Known rows, with every step that occurs
H, J, K, G, N, S: [-39  15 -17 -33   2  22  -5  34  -9  35 -39 -16  29 -34 -32 -11  52 -10
 -53  35   5  -9  33]
N, J, Q: [-80 -16  12  36   1 -20 -14  23   7  16  27  20  13  30  -1  47   5 -28
  12 -19 -72  14 -55]
G, N, S: [-11  -6  15   9   8 -12 -57  26  16  22  -8 -18  26  26 -12  17  51 -14
 -25  21 -19  -3   0]
G, K, S, N, J: [-19  21   6  23   5  -6  50 -48  47 -49  -8  -6  24 -13  -9  52   3 -33
  36 -43  21  19 -30]
Q, X, H: [ 58 -37  23  25  -7 -24 -37 -46   2 -31  27   6 -35  38   6  -9 -60  51
  -3  -7   6  20 -24]
Q, J, K: [ 21  19 -45  16 -26 -16 -12  31   3  13  40 -15 -19  27 -41 -29  27  -6
 -33 -14 -82 -23 -19]
X, H, J, K, S, N: [ 30  36 -46 -42  25 -13  49   1  24 -10 -22  23 -26 -29  30 -34 -81  53
  84 -58  92 -39  81]
J, K: [  6  16   2  -1 -37  19 -24   2  -1  44  31  -5 -14   3 -41 -33   5  19
 -28  21 -47 -44 -10]
H, J, Q, X: [-86 -42  39  25 -16 -38 -24 -25  -9  16  33  32  -6  78  -2  13 -39 -31
  33 -27 -31  27 -54]
X, H, J, Q: [-74 -21   0   8  30 -21  -9  32  23  14  -2  35 -46  22  -5  -4 -70 -18
  79 -56  10  31  -9]
S, K: [  7   3   2  -3 -39  38 -32  29 -11  21   9   1 -32  10  -4 -27 -26 -13
   7   1 -39  -6 -60]
Q, X, H, J, K, G, N, S: [ 22 -18  -7 -41 -13   4  -8 -14 -37 -19 -29 -23   8 -22  14 -18 -11  57
 -62  34  51  24  62]
J, H: [ 18  10 -13  15   4  -3  -5  23  29  47 -18   8 -52  20 -11 -30 -17 -23
  30  25 -10  -6 -33]
H, J: [-59   4  13  24  12  -6 -22  10  53  19   6  36 -13  34 -42  -3 -27 -39
  33 -52  -7   6 -55]
K, G, N: [ 37  -7  26   9  40  26 -31  20   7  32 -11 -12  14 -20 -39 -21  71 -43
 -36  45   9  -7  12]
G, K, S, N, J, Q, X, H: [ -3 -26  15   9  -6 -37  57 -77  -6 -74  12 -10   0   8  49  55 -55  20
  54 -33  39  56   5]
G, K, S, N: [ 13  14   5  12   8  -5  43 -52  39 -13   0 -13  -1  -6 -27  10   6 -36
  56 -11  31   0 -14]
Q, X, H, J, K: [  5  -6  13 -16 -39  -4 -19 -34  -6 -16  14   9 -39  17  -4 -37 -83  57
  -8 -32  17  13  13]
Q, X, H, J, K, S: [ 10  -3  -3  -6 -16 -12  11 -48  -2 -43  -3  33 -32  11   6 -26 -78  65
  41 -38  75 -18  27]
J, K, S, N: [ 57  29 -30 -20   2 -14  40 -17   3  22  11   1   6 -12  15 -22  -7  35
  36   4  29 -78  52]

Rows
[ 11 -55  26  28  -7 -38 -25 -29 -26  -8  35  10 -38  49  18   0 -60  38
  25   9 -19  25 -14] : J, Q, X, H
[ 59  20 -38 -13  15  25  -7  45 -20  20   3 -34   0 -23 -41 -48  98 -29
 -76  30 -36 -18  45] : Q, J, K, G, N
[-36  -2  15 -26  -3  61 -12  67 -59  24 -22  -6  12 -36  29   1  51 -49
 -28  35 -23  26  -3] : S, K, G, N, J, Q
[ 17   1 -17 -21  -9  20 -16  18 -32  39 -16 -42  31 -38 -25 -17  76  21
 -79  85 -19 -27  43] : J, K, G, N, S
[ 45   5  18 -28  -1  71 -28  47 -35  30 -26 -17 -10 -42  -3 -48  48 -40
 -37  48   6   3   1] : S, K, G, N
[ 19  16   5  11  21 -27   9   5  38  -6  18   8  28  12  24  34 -10  -1
  -4 -40 -27  -3 -20] : S, N, J
[  7 -24 -44  13 -30   8   6  18 -36  -3 -19 -21   1 -16   4   7  -1  11
 -32  67 -49   1 -73] : N, S, K, G
[ -3  38 -30 -33  12 -15  48  -6  24  18  -6  24   4 -14  11 -23 -33   8
  64 -43  53 -61  46] : H, J, K, S, N
[ 12 -20  -7  16  29  -2 -27  17  -2  17 -24 -26  34 -14 -19  18  72 -19
 -52  65  -9  -4  -1] : K, G, N, S
[ 17  17 -21  23  37 -35  40 -16  41 -37  -1  26  37   1  34  49 -12   6
  46 -44  29 -33  -6] : K, S, N, J
[-15  -6 -28   6 -52   4 -27  28 -17   5  -1 -16 -10  20  12   7 -22  11
 -10  19 -59   2 -70] : N, S, K
[ 42  28 -31 -20  -1   1  49  -6 -11   9   3 -18  35 -55   9   2  14  33
 -61  29 -31 -30  23] : S, N, J, K, G
[ 16 -44  38   6  30   1 -11  -2 -44 -29  -1   0  12  -5  38  23  17  12
 -38  24  19  55  32] : K, G, N, J, Q, X, H
[-41 -22  27  21 -23 -36  54 -81  -9 -51  26  -8  28  29  29  65  -5 -23
  33 -14  -1  42 -29] : G, K, S, N, J, Q, X
[ 25 -33  29 -28 -13  45 -12  23 -83 -33 -14 -13 -10 -28  70  -6 -12  15
 -39  30  17  64  21] : S, K, G, N, J, Q, X, H
[ -3  37 -25   2   4   3  77 -21  45 -25 -45  -8 -20 -22  20  26 -13 -39
  63 -15  48  29 -14] : G, K, S, N, J, H
[-36   2  15  41 -13  13   8 -53  40 -20   1  -5 -17   1 -69  14  19 -47
  43  -1   9  11 -59] : G, K, S
[  2   5  28  12  42  27 -19  23  15  -3 -18   2  36 -32 -20  19  73 -39
 -56  12  -3   8  -3] : K, G, N, J
[-31   0 -16  22  38 -51  49   3   9 -11  11  29  34  16  54  58  -6  -7
  73 -32   5 -27   7] : K, S, N, J, Q
[  0 -29  25  16   0 -23 -22 -37  26 -38   8  28 -36  44  -1  -8 -87  25
  25 -53  30  36 -30] : Q, X, H, J
[ 45  16  13 -33  -2  51 -23  18 -25  54  -9 -23   6 -46 -40 -52  79  -6
 -63  69  -2 -37  56] : J, K, G, N
[ 55  10 -19 -36  -1 -30  48 -51  -2 -38  -3  19 -21  -1  47 -33 -97  73
  53 -47  95 -22  73] : Q, X, H, J, K, S, N
[-10  48   9 -19   2  39 -19  15   0  -3 -10  11  33 -24  -6   7  61   5
 -14 -11  34 -41  51] : G, N, J, K, S
[-13  43  28 -30 -26  49 -48  33  -1  31   8  -8  26 -18 -17 -10  56  -1
 -65  -8 -24 -16  40] : G, N, J, K
[-111  -19   12   21   12  -18  -15   28   20   45   17   36  -11   41
  -25    8  -20  -56   60  -38  -33   11  -44] : H, J, Q
[-22 -42  24  35 -12 -36 -16 -27 -17 -44  30  12 -14  41  41  41 -56  38
   9 -20 -30  45 -29] : N, J, Q, X, H
[ 40   5 -66 -11   0 -11  -4  53 -30   6 -13 -51  27 -12 -26 -11  99  -3
 -91  50 -51 -12  31] : Q, J, K, G, N, S
